Every row comes from one small tree of marks. The marks that hang from a mark follow it in brackets, in alphabetical order. Every link used is in the known rows. Which tree was each row made from?
Known rows:
dano(tobi): [ 1.10,  1.01,  5.86, -0.28, -2.35, -2.36,  1.52,  5.71, -0.26, -0.17,
 -2.77,  4.75, -3.51,  4.75, -5.48,  3.36,  0.61, -1.31, -1.38,  4.03,
  1.19]
tobi(dano kabat neber): [-0.36,  1.80,  0.99, -2.45,  2.12, -0.20, -0.63, -1.64, -1.87,  0.03,
 -0.15,  1.46, -7.91, -1.37,  1.93, -3.12, -2.36,  1.28,  2.02,  0.09,
  2.85]
gume(tobi(dano zirop(molam))): [ 2.36,  2.54,  0.74, -1.38, -0.02,  1.13,  1.87, -1.36, -7.51, -0.51,
  0.64,  1.81, -3.13,  0.63,  0.03, -1.74, -0.78, -3.00,  3.09, -0.57,
  6.17]
roka(tobi(neber)): [-0.90,  1.12,  4.92, -3.72, -2.05, -3.64, -0.95,  3.27, -2.31, -2.95,
 -1.57,  4.21, -2.21,  0.55,  0.19,  1.59, -0.86, -0.56,  1.03,  2.59,
 -0.69]
mataz(gogeb tobi): [ 4.52,  3.73,  8.34, -1.63,  0.98, -0.51,  0.18,  2.47, -3.43, -4.11,
 -1.08,  2.14, -3.13,  3.30, -6.26,  3.06, -2.45, -2.75,  1.72,  6.15,
  3.29]
dano(tobi(gume neber)): [-0.31,  1.21,  6.73, -2.72, -2.09, -3.18, -1.82,  1.11, -1.56,  1.40,
  0.75,  4.84, -1.35,  3.18, -4.40,  0.75,  3.56,  1.15, -0.45,  1.63,
 -3.73]
dano(tobi(neber)): [ 0.34,  1.64,  7.80, -3.18, -2.38, -3.95, -1.17,  4.64, -0.63, -0.94,
  0.44,  4.88, -2.99,  2.88, -3.93,  2.35,  1.70, -1.50, -0.80,  3.32,
 -1.46]
tobi(dano): [ 3.84,  1.24,  2.92, -0.97, -0.43,  0.51,  1.37,  2.18, -1.55,  1.41,
 -2.96,  2.16, -7.67,  0.60, -2.13, -1.93, -2.95,  0.94,  2.49,  2.63,
  4.62]
gume(tobi): [ 2.30,  3.27,  4.01,  0.03, -2.13, -2.50,  3.42,  2.10, -2.60, -1.65,
 -3.79,  5.35, -2.96,  5.04, -1.89,  3.02, -0.11, -2.09, -2.36,  3.31,
  3.71]
mataz(tobi(neber)): [ 2.69,  3.49,  8.17, -3.28, -1.50, -1.13, -0.59,  0.88, -1.13, -2.66,
  1.08,  3.02, -3.50,  2.00, -3.54,  2.43,  1.12, -1.30,  0.62,  2.89,
 -0.38]
gume(tobi(dano kabat zirop)): [-0.14,  2.47, -1.55,  1.34,  3.77,  0.61,  1.11, -3.13, -6.37, -1.55,
 -3.02,  1.17, -4.10, -0.21,  3.84, -1.47, -2.52, -0.50,  0.93, -2.74,
  5.82]
mataz(tobi(dano)): [ 5.10,  3.48,  4.19, -1.76,  0.58,  1.96,  0.08,  0.90, -3.04,  0.05,
 -1.55,  0.43, -6.68,  0.82, -3.63, -0.37, -0.51,  0.20,  2.27,  1.07,
  3.63]
roka(tobi(gume)): [-0.91, -0.02,  2.63, -0.51, -1.67, -1.99,  1.54,  1.73, -2.78,  0.11,
 -4.12,  3.72, -1.38,  1.94, -2.20,  1.40, -0.93,  1.08,  0.47,  1.89,
  0.13]
gume(tobi(dano neber zirop)): [ 1.38,  3.21,  3.18, -1.99,  1.70, -1.11, -3.84, -2.38, -6.57, -1.84,
  0.57,  3.10, -2.87, -0.68,  2.78, -1.62, -0.23, -0.81,  2.49, -1.18,
  1.83]
gume(tobi(dano kabat neber zirop)): [-1.09,  3.30, -0.02, -1.11,  3.94, -0.30, -2.04, -4.82, -6.58, -2.49,
  0.36,  1.94, -3.84, -1.82,  4.91, -2.52, -1.14, -0.85,  1.50, -3.56,
  2.85]
roka(tobi): [ 0.45,  0.31,  3.90, -1.25, -2.08, -2.57,  1.97,  4.45, -1.53, -1.93,
 -4.10,  3.44, -3.18,  1.99, -1.49,  2.94, -2.02, -1.00, -0.02,  3.13,
  2.42]
tobi(neber zirop): [ 1.05, -1.09,  5.96, -1.99, -0.24, -1.28, -0.80, -0.10, -1.39, -3.07,
  0.85,  3.84, -2.50,  0.28,  0.39,  1.31, -1.58, -1.10,  2.87,  3.07,
  0.04]
dano(tobi(kabat)): [-1.56,  1.21,  2.93,  1.04, -0.40, -2.06,  3.22,  3.48, -0.41, -0.30,
 -3.34,  3.10, -4.39,  3.42, -3.28,  2.84, -0.37, -0.78, -1.88,  1.83,
  2.60]
dano(tobi(kabat zirop(molam))): [-2.85, -0.61,  1.60,  0.63,  0.12,  0.02,  4.22,  1.50, -3.63, -1.66,
  0.73,  2.15, -1.97,  2.00, -2.26,  1.80, -0.37, -3.32,  0.96,  0.66,
  3.57]
tobi(zirop): [ 1.97, -1.17,  4.65,  0.89,  0.03, -0.10,  2.12,  2.16, -1.08, -3.01,
 -2.54,  3.28, -2.84,  2.14, -1.33,  2.45, -2.84, -1.54,  1.96,  3.79,
  3.30]
tobi(dano kabat): [ 0.78,  1.38, -0.17,  0.36,  1.92,  0.87,  3.11, -0.23, -1.36,  0.73,
 -3.26,  0.73, -8.81, -0.56,  0.34, -2.12, -3.87,  1.53,  1.67,  0.60,
  5.61]
roka(molam): [ 3.46, -0.61,  4.05,  0.87, -3.78, -0.08,  2.12,  3.41,  2.03,  0.60,
 -0.89,  6.80, -1.39,  0.70, -4.22,  1.38, -5.27, -1.59,  0.28,  7.13,
  5.35]

Write each row's tree:
[-1.04, -0.59,  6.46, -1.65,  0.03, -1.81, -3.82, -0.24, -3.87, -0.91,
  1.51,  3.88,  0.79,  1.66, -2.62,  1.36,  2.30,  0.51,  1.27,  0.20,
 -3.85] : dano(tobi(gume neber zirop))
[-1.14,  1.60,  0.76, -1.80,  2.96,  0.50, -0.89, -4.60, -3.30,  2.69,
 -0.33,  1.41, -6.32, -1.93,  1.26, -4.99, -1.26,  3.68,  2.63, -1.59,
  0.69] : tobi(dano gume kabat neber)
[ 3.55,  2.65,  7.75, -0.61,  1.32, -0.13, -0.34, -0.37, -4.72, -1.87,
 -1.08,  1.94, -1.57,  3.28, -7.11,  1.53, -1.22,  0.07,  2.18,  4.53,
  1.41] : mataz(gogeb tobi(gume))
[-2.12, -2.26,  0.51,  2.58,  2.22,  1.05,  3.49, -3.25, -2.89, -0.79,
 -2.85,  2.26, -2.32,  0.39,  0.71,  0.46, -3.15,  1.57,  1.33,  0.21,
  2.00] : tobi(gume kabat zirop)
[-1.83, -0.37,  5.73, -3.16, -1.36, -1.11, -1.29, -0.43, -4.78, -0.10,
  4.57,  3.28,  1.41,  1.22, -3.43, -0.29,  3.29, -1.44,  3.04,  0.54,
 -1.96] : dano(tobi(gume neber zirop(molam)))
[-1.51, -0.64,  4.62, -2.85, -0.33, -2.61, -2.78,  1.57, -3.61, -4.88,
 -0.49,  3.43, -0.09, -0.84,  1.80,  1.92, -1.30, -1.25,  2.21,  0.86,
 -1.22] : roka(tobi(neber zirop))
[-4.09, -0.46,  3.41, -0.25,  1.89, -1.37, -2.17, -2.55, -4.02, -1.13,
  0.46,  2.91, -0.03,  0.42, -0.04,  0.78,  1.51,  0.95,  0.29, -1.89,
 -2.75] : dano(tobi(gume kabat neber zirop))
[-3.44, -1.38,  1.73, -1.37,  1.29,  0.82,  2.73, -5.48, -4.32, -1.02,
  4.04,  2.35, -1.09, -0.85,  0.86, -2.33, -1.07, -0.79,  3.73, -0.23,
  0.68] : tobi(gume kabat neber zirop(molam))
[-2.15, -0.15,  0.13, -0.69,  4.39,  1.31, -2.78, -6.39, -4.94,  0.32,
  1.03,  0.93, -4.27, -3.73,  3.21, -4.38, -1.90,  3.01,  4.53, -2.87,
  0.38] : tobi(dano gume kabat neber zirop)
[-2.60, -0.36,  2.23,  1.70,  1.62, -0.67,  2.22,  1.81, -2.40, -2.83,
 -2.93,  2.36, -2.38,  1.94, -0.97,  3.19, -0.82, -1.03, -0.44,  0.49,
  2.43] : dano(tobi(kabat zirop))
[ 2.60,  4.76,  4.00, -2.92, -0.23, -1.91, -2.33, -0.84, -4.73, -0.19,
  0.19,  3.61, -4.99,  0.47,  0.88, -1.68,  0.78, -0.72,  0.76, -0.15,
  2.33] : gume(tobi(dano neber))
[ 0.42, -1.20, -1.19,  0.59,  0.50,  1.50, -3.54, -1.39, -4.81,  1.35,
 -0.56,  3.20,  1.63, -4.93, -0.12, -3.07, -5.33,  1.46,  4.82, -0.72,
  3.05] : roka(molam tobi(dano gume zirop))
[ 1.11, -0.40,  3.32, -2.14,  2.64,  1.04, -4.31, -3.93, -4.74,  0.65,
  1.33,  1.57, -3.57, -2.39,  0.71, -4.31, -0.89,  2.43,  4.67, -1.01,
 -0.81] : tobi(dano gume neber zirop)
[ 0.09, -2.09,  3.04, -0.14, -1.44,  1.58,  4.45, -1.66, -3.53,  0.10,
  1.01,  2.91, -0.50,  1.60, -3.45, -0.98, -1.12, -0.87,  4.29,  2.55,
  2.64] : tobi(gume zirop(molam))
[-2.46,  1.85,  4.26, -2.00, -0.15, -2.92,  0.08,  1.73, -0.87, -0.98,
  0.17,  3.95, -3.74,  1.74, -1.24,  1.84,  1.05, -0.93, -1.86,  0.89,
 -0.44] : dano(tobi(kabat neber))
[-0.83,  2.62, -2.50,  0.80,  2.03,  1.46,  3.79, -3.96, -7.59, -1.14,
  0.23,  0.83, -3.82, -0.45,  2.63, -2.69, -2.08, -2.09,  2.59, -2.19,
  7.46] : gume(tobi(dano kabat zirop(molam)))
[-1.80,  0.44, -0.14, -2.49,  2.47,  2.22,  0.66, -3.52, -4.66, -1.19,
  3.95, -0.03, -5.42, -3.56,  2.90, -4.60, -2.35, -1.34,  5.69, -0.95,
  3.67] : tobi(dano kabat neber zirop(molam))
[ 0.51,  3.97,  6.93, -2.46,  3.10, -1.18, -1.64, -1.34, -4.05, -4.96,
  0.99,  1.86, -3.31,  0.78, -2.57,  1.15, -1.99, -2.38,  1.56,  3.02,
  1.41] : mataz(gogeb tobi(kabat neber))
[-3.17, -1.21,  1.50,  2.58,  2.03, -0.31,  1.33, -1.24, -3.36, -0.50,
 -2.61,  2.32, -0.46,  1.72, -1.63,  1.50, -0.04,  1.24,  0.08, -1.72,
  0.37] : dano(tobi(gume kabat zirop))
[ 1.11,  3.19,  2.76, -3.34,  0.22,  0.28, -0.68, -2.25, -7.42, -1.25,
  4.12,  2.36, -2.34, -0.43,  1.22, -3.34,  0.78, -2.96,  4.28, -1.22,
  3.34] : gume(tobi(dano neber zirop(molam)))
[-3.53,  0.95,  3.98, -1.36,  0.02, -2.63, -0.64, -0.63, -2.18,  0.78,
 -0.04,  3.42, -1.85,  1.87, -2.07,  0.09,  2.11,  1.64, -0.97, -0.47,
 -2.34] : dano(tobi(gume kabat neber))
[ 0.11, -0.92,  2.01,  0.37, -3.27, -1.29,  0.11,  1.22, -1.70,  1.18,
 -1.98,  6.11,  2.00, -0.87, -3.22,  0.49, -3.56,  0.69,  0.73,  3.49,
  1.92] : roka(molam tobi(gume))
[-3.15,  0.08,  3.88, -0.67,  1.62, -1.94, -1.24,  0.56, -2.44, -3.18,
  0.69,  3.14, -1.60,  0.48,  0.40,  2.22,  0.46, -1.22, -0.10, -0.31,
 -0.53] : dano(tobi(kabat neber zirop))
[-2.09,  0.58,  3.22, -1.15,  0.70, -1.18,  1.18, -3.76, -1.35,  0.27,
 -0.29,  3.52, -3.93,  0.47, -0.23, -1.30, -0.52,  1.84,  0.57,  0.94,
 -0.55] : tobi(gume kabat neber)
[ 0.48,  4.19, -0.78,  0.60,  2.09,  0.04,  2.55, -1.72, -4.80,  0.15,
 -3.63,  2.15, -6.43,  1.41,  1.71, -1.39, -1.47,  0.27, -1.11, -1.30,
  5.90] : gume(tobi(dano kabat))
[ 2.03,  3.96,  1.14, -0.55,  2.42,  2.66,  1.74, -1.20, -3.33, -0.34,
 -2.59, -0.55, -7.31, -0.68, -1.52, -0.64, -1.57,  0.65,  1.89, -1.05,
  4.69] : mataz(tobi(dano kabat))
[-2.92, -1.31,  2.56, -0.35,  2.55, -0.15,  0.16, -5.28, -3.10, -1.26,
  0.34,  2.59, -1.53, -0.76,  2.31, -0.50, -1.59,  1.54,  1.83, -0.57,
 -0.65] : tobi(gume kabat neber zirop)
[ 3.99,  1.52,  7.58, -0.27,  2.47,  0.74, -0.94,  1.42, -5.20, -5.91,
 -0.70,  1.49, -0.70,  1.91, -3.93,  3.12, -2.70, -3.09,  3.51,  4.47,
  2.79] : mataz(gogeb tobi(zirop))
[ 2.66,  2.25,  1.22,  0.53,  1.53,  0.39, -0.36, -0.65, -6.45, -1.32,
 -2.72,  2.21, -3.56,  0.82,  1.14, -0.57, -1.47, -1.13,  1.82, -0.73,
  4.99] : gume(tobi(dano zirop))
[-0.15,  0.82, -1.23,  0.71,  2.85,  1.26,  2.18, -3.16, -3.05,  3.05,
 -3.21,  0.73, -7.02, -0.41, -0.48, -3.88, -2.54,  4.01,  1.73, -0.59,
  3.73] : tobi(dano gume kabat)
[-3.99, -1.05, -1.18,  0.05,  0.56,  0.19,  5.11, -0.12, -4.66, -3.57,
 -0.74,  1.68, -1.77, -0.58,  1.98,  1.10, -3.55, -3.24,  2.65, -0.31,
  4.62] : roka(tobi(kabat zirop(molam)))
[-0.41,  0.20,  1.96, -3.73,  1.80, -0.94, -5.06,  0.03, -5.53, -2.88,
  0.11,  1.55, -2.52, -3.36,  3.51, -1.78, -1.82,  0.06,  4.62, -1.23,
  0.40] : roka(tobi(dano neber zirop))
[-1.46, -0.74, -1.95,  1.05,  3.15,  3.83,  3.45, -5.24, -5.81,  1.53,
  1.04,  0.02, -4.24, -2.27,  0.47, -4.78, -2.56,  1.09,  5.49, -1.88,
  5.24] : tobi(dano gume kabat zirop(molam))
[ 1.43, -0.83,  1.08, -0.87,  0.67,  3.38,  1.62, -2.97, -5.39,  2.16,
  1.31,  0.84, -3.27, -1.14, -2.15, -4.47, -1.39,  0.42,  5.94,  0.04,
  4.23] : tobi(dano gume zirop(molam))
[-4.29, -0.28,  1.06, -1.51,  2.44, -2.14, -0.43, -1.19, -3.74, -5.26,
 -1.29,  2.38, -0.78, -2.22,  4.61,  1.60, -2.56, -1.11,  1.80, -1.08,
 -0.11] : roka(tobi(kabat neber zirop))
[-1.81, -1.70,  2.72, -1.47, -1.16, -1.26, -4.50, -1.69, -3.43, -1.83,
  2.21,  5.78,  4.76, -4.08,  0.59, -0.36, -3.12, -0.23,  3.01,  1.11,
 -1.16] : roka(molam tobi(gume neber zirop))
[-0.57,  4.68,  0.58, -1.89,  2.04, -1.22, -0.90, -3.39, -5.25, -0.20,
 -0.54,  2.46, -5.95,  0.07,  2.85, -2.41, -0.02,  0.33, -0.43, -1.81,
  3.17] : gume(tobi(dano kabat neber))
[-2.21,  1.72,  0.03,  1.56,  0.24,  0.33,  6.26, -2.44, -5.82, -2.86,
 -0.47,  2.67, -1.59,  2.37,  1.35,  0.99, -1.66, -3.92,  0.05,  0.05,
  6.28] : gume(tobi(kabat zirop(molam)))
[ 2.32, -1.25,  1.76,  0.39,  2.29,  2.41, -0.81, -2.08, -4.38,  1.40,
 -1.82,  1.20, -3.84, -0.99, -0.80, -3.13, -2.13,  2.88,  4.49, -0.33,
  2.75] : tobi(dano gume zirop)
[ 3.11,  1.57,  7.09,  0.12,  3.29,  1.09, -1.59, -1.90, -6.81, -3.74,
 -0.83,  1.35,  0.72,  1.63, -4.76,  1.48, -1.97, -0.46,  3.52,  2.66,
  1.20] : mataz(gogeb tobi(gume zirop))
[-4.69, -1.58, -1.62,  0.47,  0.74,  0.36,  4.25, -3.03, -5.87, -1.84,
 -0.59,  1.98,  0.49, -0.59,  1.13, -0.43, -2.17, -0.85,  2.87, -1.24,
  2.60] : roka(tobi(gume kabat zirop(molam)))
